What can hang from each mark:
j368: j416
j725: j384
j416: j23 j368 j997
j288: j23
j933: j368
j997: j384 j416
j23: j288 j416
j384: j725

Known rows, with every way that one mark hangs from another:
j368(j416): -1.57 -1.15  0.11  1.75 -3.29  1.32 -1.45  0.38  0.94 -3.39  0.36  1.02 -1.86  0.45  0.79  2.04 -1.26
j288(j23(j416(j368))): -3.60 -0.04  0.67  0.38 -1.32  1.17 -2.31  1.79  1.99 -3.88  1.10 -2.16  0.70 -0.49 -0.49  0.68 -1.53
j23(j288): -2.94 -0.56  2.54 -2.73  1.04  1.54 -1.12  0.81  1.16 -3.11  0.46  1.55 -2.72  1.18 -1.74  0.75 -3.42
j23(j288 j416(j368 j997(j384))): -3.77 -1.25  1.05 -3.02  2.76 -0.37 -3.36  0.07  4.43  1.13 -2.03 -3.28  0.86 -1.09 -1.00  2.31 -0.38
j23(j288 j416(j368 j997(j384(j725)))): -3.09 -1.65  1.20 -1.94  2.44 -0.73 -3.15  0.77  4.85  0.12 -2.09 -3.08  0.73 -1.72 -0.95  2.29  0.99
j933(j368(j416(j23(j288) j997(j384(j725))))):  1.00 -1.36 -1.97 -0.40  0.29  2.86 -2.62  1.92  2.48 -0.34  1.48 -3.06  1.38 -3.37 -0.46  1.47  0.84
j933(j368): -2.04 -1.83 -0.14 -0.86 -1.18  4.06 -0.66  0.90 -0.21 -1.12  2.37 -0.80 -1.36  0.33  0.01  1.93 -3.80
j997(j384 j416(j368)): -0.39 -4.96 -0.07  0.20 -0.32  1.27 -1.27  0.98 -0.66  0.48 -0.22 -5.57 -0.70  0.25 -0.75  4.13  1.90
j416(j368 j997): -1.82 -0.80 -0.94 -0.72 -2.13  0.47 -2.79 -1.28  2.04  1.34  1.14 -1.82  0.04 -0.06 -2.10  1.55 -5.09
j288(j23(j416(j997))): -2.55  0.96 -0.09  0.33 -1.22 -0.16 -3.23  1.00  2.65 -4.42 -0.24 -0.17  0.06  0.26 -0.45  0.42 -2.44
j997(j416): -2.00 -2.65  1.85  1.23 -2.68  0.56 -1.58  0.93 -0.16 -3.22 -0.61 -0.45 -3.90  1.69  0.75  3.02 -0.48
j725(j384): -3.64 -2.07 -0.46 -0.61 -1.01  0.34 -1.42  0.24 -2.42 -2.83  0.36 -0.23 -2.26  2.87 -1.26  2.61 -4.86
j416(j997(j384)):  0.74 -1.55 -1.82 -1.07  0.01  0.13 -2.41 -1.13  0.56 -0.42 -0.35 -0.80 -0.29  1.31 -2.26  2.03 -3.48
j933(j368(j416(j997(j384)))):  0.10 -2.21 -2.61  0.01 -1.04  3.12 -1.51  0.41  1.41  0.96  0.95 -2.36  0.57 -1.18  0.57  2.78 -1.16
j997(j384):  0.24 -2.85 -0.56 -0.91  0.59  1.78 -0.84  0.13 -1.30 -2.10  0.47 -1.32 -0.66  1.65 -1.91  2.36 -1.87
j997(j384(j725) j416(j23(j288) j368)):  0.97 -4.04  0.84  0.07  1.20  0.81 -2.59  3.06  0.87 -1.50  0.39 -6.38  0.26 -2.71 -1.99  2.52  4.81

Rows:
-5.97 -0.80  3.30 -2.24  1.20  0.74 -2.42  1.02  3.70 -1.40 -0.95 -1.61 -0.89 -0.63  0.07  1.79 -0.84 => j23(j288 j416(j368))
-1.39  0.07 -0.93 -0.07  0.03  0.05 -3.00  1.09  2.09 -3.68 -0.48 -1.51  1.01  0.12 -0.94  0.91 -1.30 => j288(j23(j416(j997(j384))))
-1.26  0.43  0.83 -0.08 -1.26  1.47 -3.11  1.40  1.74 -3.78  1.02 -0.16 -0.62 -1.48 -0.54  0.38 -0.42 => j368(j416(j23(j288)))
-1.24 -0.80 -1.00  0.83 -0.44  0.00 -2.83  1.70  3.00 -2.87  0.16 -3.26  1.94 -1.51 -1.27  1.10  0.17 => j288(j23(j416(j368 j997(j384(j725)))))
-0.74  1.84  0.28 -2.75  0.60  0.08 -4.84  0.11  2.42 -2.06  0.89 -0.23 -0.19 -0.99 -3.19 -0.81 -4.23 => j416(j23(j288) j997)
-0.07 -3.40  0.61 -1.60  1.71  1.48 -2.97  2.05  0.18  0.10  0.45 -6.73  0.53 -1.68 -2.13  2.53  2.72 => j997(j384 j416(j23(j288) j368))
 2.18 -0.76 -2.26  1.85 -1.93  0.00 -3.86  0.62  1.91 -2.52  0.24 -1.74  1.15 -2.15 -1.01  1.31  0.93 => j368(j416(j23 j997(j384(j725))))
 1.56 -2.09 -1.64  0.29 -0.33 -0.33 -2.13 -0.28  1.12 -1.68 -0.45 -0.50 -0.51  0.52 -2.17  2.03 -1.83 => j416(j997(j384(j725)))
-2.84 -1.76 -0.50 -0.43 -0.17 -0.43 -3.44 -0.70  2.96  0.71 -1.52 -3.58  1.17 -0.42 -0.20  2.98 -1.00 => j23(j416(j368 j997(j384)))
 1.18 -0.80 -1.15 -2.32  2.00  0.38 -4.32  1.00  2.76  0.71  1.51 -5.15  2.81 -3.48 -4.49  0.26 -0.58 => j416(j23(j288) j368 j997(j384(j725)))
-0.34 -0.29 -2.10  0.30 -2.17  3.05 -3.08  0.79  1.82 -0.24  2.07 -2.08  0.75 -2.22  0.40  1.34 -1.98 => j933(j368(j416(j23 j997)))
-2.35 -1.62  2.19 -0.80 -0.80  1.16 -3.34  1.97  1.17 -1.33  0.97 -4.09 -1.25 -1.50 -1.13  1.60  0.47 => j997(j416(j23(j288) j368))
-1.71 -1.09  2.46 -0.59 -0.64  0.68 -3.28  1.99  0.65 -3.59  0.09 -1.63 -2.64 -0.28 -0.63  1.37  0.35 => j997(j416(j23(j288)))
 1.29 -2.00 -1.94  2.06 -2.08 -0.13 -2.10  0.07  2.04 -1.89 -0.79 -0.41 -0.22 -0.64 -0.16  2.54  0.52 => j368(j416(j997(j384(j725))))
-1.90 -0.33 -1.17 -0.26 -0.11  0.37 -3.07  1.05  2.52 -1.87  0.22 -3.50  2.12 -0.90 -1.31  1.08 -1.16 => j288(j23(j416(j368 j997(j384))))
-1.07 -1.30 -1.86  0.40 -2.29  3.00 -1.68  0.39  1.89  0.25  1.25 -1.00 -0.35 -1.09  1.08  2.29 -2.38 => j933(j368(j416(j997)))
 0.37 -0.26 -1.40 -3.64  2.44  0.89 -4.60  0.10  2.25  2.00  1.57 -5.44  3.00 -2.72 -4.54  0.23 -2.27 => j416(j23(j288) j368 j997(j384))
 0.67 -5.65  0.18  1.94 -0.80  0.69 -0.91  2.04  0.08 -1.11 -0.28 -5.17 -0.99 -0.72 -0.64  4.16  3.96 => j997(j384(j725) j416(j368))
-0.52  1.18 -0.43 -0.36 -1.29  0.24 -4.29  0.41  3.13 -2.17  0.25 -0.15  0.01 -1.86 -0.94  0.25 -1.41 => j368(j416(j23(j288) j997))
 1.11 -0.66 -2.58 -1.61  0.06  0.81 -4.69 -0.49  1.04  1.67  1.97 -5.63  3.22 -2.10 -3.98  0.80 -2.80 => j416(j23 j368 j997(j384))
